Each row was made from one walk, in order. Every step used is in the known rows, and no mark comes twice. Write each row's walk.
Known rows
X Q F C: [  1   9  -9  -4  35   2 -13  -4   9  -4   6   0  10   6   4   1  -4   5
  -4   8 -22]
F D X Q: [ 10  21 -10  -8  -8  -4 -29  -5   5   7   1   1   0  -3  -8  -5  -6 -22
 -24 -22  17]
C F D X: [ 18   3  -7  12 -13  -7   1   2   4   6   3  -3   7   0 -18  -4  -3 -30
 -27 -42  18]
K F Q: [  2 -12  48  -4   5   8   0  -2  27 -43  -4 -10   0  -9   9  -5  -7   3
 -27   5 -11]
F Q X: [  5   2 -11   2  -6   3   1   4   6 -29   1  -3   6   1  16   2  -4  26
   2   8  18]
C F: [ 14  14 -13  25 -15  -1   8   1 -29  -6   0  -4   1   0   7  -6  -8   0
 -33  -3 -19]
F D E: [ 12 -11  -3  -2 -10  -5   3   5  18   4   2  -2   3   2   9  -3  -4 -26
  11  13  -6]
X Q E D F: [-20   4  19  -3  -9   2   2  -3 -19   8   3   5  -8  -4 -13 -10  -2   1
  30   0  -4]
Z F: [ 10  -3   7  -7 -10  -8  11  -2 -19 -13  -3  -4  -1 -11  21  27  -9   7
 -36  28 -14]
X Q: [  6  23 -12 -10  -8   0 -25  -5 -11  -4  -3   0  -4   0  11  -6 -10  -2
 -27   9  -4]
X Q E: [  9  14 -14  -4  -6   1 -14  -2   1   5  -3   5  -6   1 -23  -4 -12  25
  20   2 -16]
C F Q E D X: [-10   0 -12  10  -8   5   4   1  -3  -3  -2   3  -2  -1 -31   0   2 -15
   3 -41  22]
E Q F C: [  2  -6  -8  -1  35  -1   3  -1   7  15   2   2   5   7   7   2  11   7
  -2   9 -17]
E D X Q F: [ -2  22 -14  -3  -5  -9 -17  -4 -42  -2   0   4   7   3  -7  -5   1   1
   7  -6  -4]
D F Q X: [  1   3   3   3  -6   1   4   3   0 -31   5  -2   8  -3   9  -6  -4  21
  18   5  17]
F D X Q E: [ 12  12 -13  -2  -7  -1 -18  -3  12  12   0   5  -3  -1 -36  -4 -10  11
  23 -19   0]
C F D E Q X: [ 12   9 -15  13 -13 -10   7   2 -16  30  -4   2   1   1  15  -3  21  18
  18  13  32]
K F C: [  0 -11  49  -6  36   9   1  -2  26 -11  -4  -7   4   2   4   0 -10  -3
 -32   7  -8]
K F: [  5  -6  71  -6  -5  -1   6  -1 -14 -17 -13  -8  -2  -1   5  -9 -13   4
 -34  11  -4]
Q E D: [-20  -7  -8  -2  -8   9   8   3  -7  18  -7   3 -15   6  -2  10   2  20
   8   6   2]
D F: [  1  -5  24  -5 -13  -5  10   4 -21 -15   7   1   1  -2  -2 -18 -12 -13
   5   1 -14]
E D: [-20  -6  -6  -5  -9   8   7   5 -14  10  -8   0 -13   6  23   9   3   1
 -25  11   9]
D E Q F: [  9   1 -12   0  -6 -17   8   2 -40  17  -3   6   3   5   6 -10  18   7
  27  19 -17]

Which walk is each row?
[-23 -10  18   0   0  13   6  -1  11   2  -8  -1 -13  -2  -4   9   4  22
   9   5   2]	K F Q E D
[-10  -5 -11  -1 -10   2   4   5 -10   4  -5   5  -4   3 -30   1  -1 -17
   3 -35  28]	Q E D X
[  1   8 -11  -4  35   1 -14  -4   8  -5   6   1  12   5  -7  -1  -4  -6
  -2  -6 -12]	D X Q F C
[ 10   1 -12   2 -11 -10   6   3 -10  28  -6   2   0   3  18  -3  20  18
  20  17  36]	F D E Q X
[ 12  -7  -5   0  -8 -10   3   4   4   3   3  -1   9   4   6  -4  -2 -18
  27  16 -15]	Q F D E
[-18 -11  16  -5  30  11   5  -1  19   1   7   0   0   2   4   0  -1 -14
  -3   0  -6]	E D F C
[  9  -8  -4   1   0   3   6  -1  24 -20   1   0  -3  -9 -17  14  -8  31
  20   8 -25]	Z F Q E
[ 18  -5  -1   1  -7 -10   2   4   5  17   3  -5   6   5  15   4   0   9
  -7   8 -18]	Q F D
[  2  -6  -8  -2  35  -2   3  -1   8  13   3   3   8   6   5  -1  12   0
  11  12 -17]	D E Q F C
[-11  -6  -7  -1  -6   3   4   0   0  -6  -3   3  -3  -5 -27  12   2 -13
   3 -29  24]	Z F Q E D X
[-20  -6  24  -5 -12   1  12   2 -24   0   2   2  -6  -2   6  -9  -1 -12
   7   3  -1]	E D F
[ 17   9  -3  -1  -6  -9 -12  -3   5  20   4  -3   6   2  14   2   1   9
  -8   8 -15]	X Q F D
[  9   4 -13   0 -11  -8   7   4 -25  20  -8   2  -3   5  19  -2  17  30
   0  14  33]	E Q X
[-20  -3 -12  10  -4  13   6  -1   7   5  -4   1 -12  -1  -3  10   6  20
   9   0  -4]	C F Q E D
[-21  -9  -4  -1  -3  11   8  -2  10   3  -5   1 -13  -4   2  22   5  22
   8  11  -2]	Z F Q E D
[ 14  -5 -10   7  -8 -10   9   0   0  44  -5   1  -9  -2  14  -7  29 -12
   3  12   7]	C F D E Q
[ 13  -9   3  -3 -10  -8   5   0  14   3   2  -3   4  -5  13  12  -3 -21
   7  23  -8]	Z F D E
[-11  -7 -11   0  -7   5   3   4   3  -5  -3   3  -3   0 -30   2   1 -16
   5 -37  26]	F Q E D X
[ -4 -10  17  -5  30   6   4   0  21 -10   9  -1   5   1  -1  -6  -8 -15
  -5  -1 -15]	D F C
[ -9   9 -10  -3  35   4 -14  -5   7   3   5   3   8   5  -4   3   1  -4
  -2  -6  -6]	E D X Q F C
[ 16  -3  -5  -1 -10 -11   0   5  -2   4   3   0  10   3 -18  -5  -3 -23
  -9 -33  14]	Q F D X
[-18  -2  12  -4  32  12  -5  -5  23   7   7   2  -1  -1  -9   0  -1  -5
  15  -1  -7]	X Q E D F C
[ 15  -1  -7  12 -12  -5   4   2   9   7   3  -3   5   0   6  -4  -3 -26
   9   7 -10]	C F D E
[  8   1 -11  19  -3   8   2  -1  17 -35   4  -7   1  -8  10  -1  -4   1
 -25  -4 -21]	C F Q
[ -9   1   3   3  -6   3   4   1  -2 -25   3  -1   4  -3  12  -1   2  21
  18   5  23]	E D F Q X
[-15 -12  14  -2   0  10   5   0  19 -32   6  -3  -4  -9   8  -4   1  -8
   3   0  -9]	E D F Q
[ -8  23 -14  -8  -8   2 -27  -5 -15   3  -5   3  -5  -1  -7  -4  -2 -21
 -21 -18  25]	E D X Q
